Every row comes from one small tree of marks. The marks that hang from a mark follow it in brackets, in the order of their numbers. Every link used is in the known rows. Which tree was each row made from?
In the rows, zero is written as 128.
Known rows:
z_184{z_800{z_550{z_694} z_794}}: [128 141 152 127  62 109 156 135  93 102  29 109  97 146 128 148 122 125
 139 141 127 108 147 105 119]
z_800{z_184 z_550{z_694}}: [130 102 137 124  59 120 145 123  95 114  66  97 131 129 129 151 128 152
 145 126 180 108 154 123 135]
z_534{z_316 z_658{z_845}}: [118 142 133 101 147 151 111 129 154 159 167 156 140 109 128  94 122 109
 115 124 121 145 125 128 143]
z_800{z_184 z_550{z_694 z_794}}: [124 104 131 123   6 121 138 126 110 100 101 102 137 121 131 180 125 148
 132 125 192 113 160 143 119]
z_231{z_694}: [126 120 105 121 168 127 111 114 114 136 175 124 113 160 134 116 128 138
 130 131 132 127 142 133 141]
z_316{z_534}: [164 135  88 136 184 128 109 124  98 136 159 156 127 142 125 122 130 142
 142 117 148 126 118 134 132]
z_550{z_794 z_800}: [135 126 108 128 102 128 148 128 164 125 179 124 122 119 134 159 133 140
 109 133 149 118 142 154 120]
z_184{z_550 z_800}: [145 131  90 141 170 117 146 123  84 136 152 148 130 156 126  98 125 122
  94 143  97 116 122 114 133]
z_800{z_794}: [149 146 134 133 173 113 141 116 120 121  91 119 108 143 135 140 131 131
 142 129 125 124 131 128 127]
z_316{z_534{z_845} z_800{z_184 z_794}}: [147 121 133 143 147 127 103 136 121 109  39 121 131 128 127 120 127 124
 155 119  99 143 101 115 133]
z_550{z_800}: [136 123 108 131 160 125 150 125 152 142 147 124 115 126 132 136 131 142
 120 139 134 115 134 136 134]
z_658{z_845}: [150 137  92 110 166 128 108 122 115 141 150 144 127 116 134 123 128 132
 141 132 143 123 127 148 150]
z_316{z_800}: [120 137 143 128 176 123 126 119 135 141 182 146 131 141 128 132 140 123
 134 127 105 128 114 144 134]
z_316{z_534{z_658 z_845} z_800{z_550}}: [122 136 134 122 136 138 102 150 137 129 132 135 147 134 121 118 133 112
 156 106 116 146  98 128 122]
z_316{z_800{z_550{z_794}}}: [113 139 142 118  74 122 127 134 126 105 186 124 151 139 131 193 133 125
 136 110 142 130 126 154 111]
z_534{z_316{z_800{z_550}} z_658 z_845}: [ 81 136 160 108 120 143 125 155 177 146 146 125 142 141 126 105 134 101
 143 109  92 160 109 106 126]
z_534{z_316 z_845{z_658}}: [ 96 118 105 121 155 127 134 140 167 146 157 153  95 147 131  88 135 124
 169 125 146 156 120 106 138]
z_550{z_800{z_184}}: [143  93 125 134 123 126 158 119 141 138  95 113 127 116 132 134 125 147
 113 132 147 115 134 131 145]
z_550{z_794}: [142 134 105 126 123 124 132 120 139 121 186 143 124 138 135 147 138 133
 123 126 150 126 132 154 119]
z_316{z_534{z_658 z_845} z_800}: [127 135 127 129 190 144  89 138 160 147 158 156 137 130 120  82 138 106
 143 121  84 147  91 134 127]
z_550{z_694 z_800{z_184 z_794}}: [130 109 159 140  78 121 159 119 138 114  21  81 105  98 130 146 120 150
 119 147 140 103 160 117 128]
z_534{z_316 z_658}: [116 137 148 119 157 145 136 123 163 162 172 151 130 137 126  85 130 114
 113 121 110 144 121 120 131]
z_184{z_550{z_794 z_800}}: [133 128  82 142 122 123 148 129 128 119 197 111 138 120 132 159 123 147
  86 135 143 118 141 139 108]
z_800{z_550{z_694}}: [122 127 117 122  97 117 140 130 106 120 120 109 116 139 130 151 131 148
 152 131 169 111 152 127 125]
z_534{z_658 z_845}: [134 128 116 119 182 132 119 128 175 153 134 135 115 135 131  72 144 110
 137 132 109 139 115 134 134]
z_534{z_316{z_800} z_658{z_845}}: [ 95 145 163 104 145 154 100 131 161 159 197 159 152 100 124 106 125  97
 116 123  88 149 111 136 138]
z_800{z_184 z_550 z_794}: [152 121 154 127  99 110 159 123  91  98  12  86 133 142 134 169 120 141
 148 110 155 124 135 118 134]
z_184{z_550{z_694} z_800}: [129 128  93 143 135 120 139 124  84 131 138 138 116 144 122  96 125 128
  88 158 103 105 144 108 125]

Which tree is each row?
[150 148 113 145 163 110 157 121  79 114  83 126 120 154 129 110 120 119
  97 141  91 119 125 103 124]	z_184{z_550 z_800{z_794}}
[113 131 123 117 167 144 121 139 186 164 145 140 120 139 129  63 137 109
 128 124 100 156 116 107 135]	z_534{z_316 z_658 z_845}
[153 133  96 129 187 141  97 136 150 146 135 151 124 132 124  71 135 119
 139 121 121 144 104 128 130]	z_316{z_534{z_658 z_845}}
[132 146 117 147 135 110 146 122  81 109  75 112 103 140 125 112 120 127
  97 156 100 108 145  98 116]	z_184{z_550{z_694} z_800{z_794}}
[116 120 113 132  65 129 138 127 163 123 169 117 109 104 131 159 132 147
 107 150 158 107 161 145 112]	z_550{z_694 z_794 z_800}
[100 107 163 123   4 125 129 128 121  98 128  99 150 117 128 190 127 134
 128 122 155 119 147 150 116]	z_316{z_800{z_184 z_550{z_694 z_794}}}
[138 121 128 151 130 113 142 112  80  99  50  86 125 124 127 134 119 149
 114 139 139 113 154 103 120]	z_800{z_184{z_550{z_694}} z_794}
[126  92 131 135  86 128 151 119 142 134  82 105 111 102 129 131 128 150
 112 147 153 103 154 127 135]	z_550{z_694 z_800{z_184}}
[123 134  83 142 106 121 125 121 107 108 197 121 128 125 129 144 131 144
  98 144 153 114 157 135 102]	z_184{z_550{z_694 z_794}}
[ 86 137 153 116 165 146 112 142 199 164 176 148 130 133 125  71 140  98
 125 124  68 160 104 112 132]	z_534{z_316{z_800} z_658 z_845}
[ 98 164 189 108 148 146 109 131 160 139 127 136 140  99 126 117 118  94
 120 122  78 152 116 124 130]	z_534{z_316{z_800{z_794}} z_658{z_845}}
[107 111 161 129 121 137 136 124 138 144 144 138 148 134 126 123 128 123
 119 117  96 141 116 117 143]	z_534{z_316{z_800{z_184}}}
[137 128  96 133 190 132  85 143 131 138 158 152 128 139 125 105 139 125
 158 123  99 141  98 126 132]	z_316{z_534{z_845} z_800}
[131 128 183 136 136 118 141 112 120 115  65 110 136 128 130 148 129 122
 132 123 102 128 116 133 136]	z_316{z_800{z_184 z_794}}
[137 120  77 133 177 122 111 138 130 127 140 159 103 142 127 102 133 132
 182 121 162 142 107 128 135]	z_316{z_534{z_845{z_658}}}
[126 135 143 137 115 119 148 123 144 118  75  95  88 111 131 148 127 146
 127 153 137 106 156 116 118]	z_550{z_694 z_800{z_794}}
[118 124 123 118   4 121 141 137 109 107 129 127 119 138 129 158 127 125
 116 140 149 110 153 132 113]	z_184{z_800{z_550{z_694 z_794}}}
[159 126 121 148 163 111 151 110  77 102  50  99 137 136 132 138 118 143
 111 123 131 123 132 110 128]	z_800{z_184{z_550} z_794}
[148 113 153 138 116 118 166 119 138 120  28  94 118 112 133 149 121 143
 118 129 135 114 137 122 136]	z_550{z_800{z_184 z_794}}
[130 145 142 107 125 146  86 141 100 131 149 151 168 106 119 148 116 111
 143 107 133 138 103 149 132]	z_316{z_534{z_658{z_845}} z_800{z_550}}
[125 139 118 151 143 115 155 125 115 106  92  82 106 111 128 144 121 153
 103 153 135 105 160 102 106]	z_184{z_550{z_694 z_800{z_794}}}
[ 98 111 160 117  20 135 138 139 127 116 150 118 165 131 129 183 121 126
 121 101 137 145 128 128 123]	z_534{z_316{z_800{z_184 z_550{z_794}}}}
[133 146 135 116 164 150  75 127 123 145 182 168 155  95 118 114 124 105
 129 118 110 137 101 158 138]	z_316{z_534{z_658{z_845}} z_800}
[113 124 107 135 182 126  99 138 138 130 173 166 116 136 123 113 136 119
 180 120 128 147  93 131 130]	z_316{z_534{z_845{z_658}} z_800}
[159 145 105 115 162 148  85 124 113 144 152 165 146 101 123 103 120 118
 134 120 139 133 112 150 139]	z_316{z_534{z_658{z_845}}}
[145 105 124 121  40 121 141 125 107 103 103 107 153 138 134 181 125 141
 130 107 177 126 141 149 128]	z_800{z_184 z_550{z_794}}
[132 140 153 132 177 143 100 122 131 147 185 166 149 125 116 115 131 109
 125 114  95 136  98 145 124]	z_316{z_534{z_658} z_800}
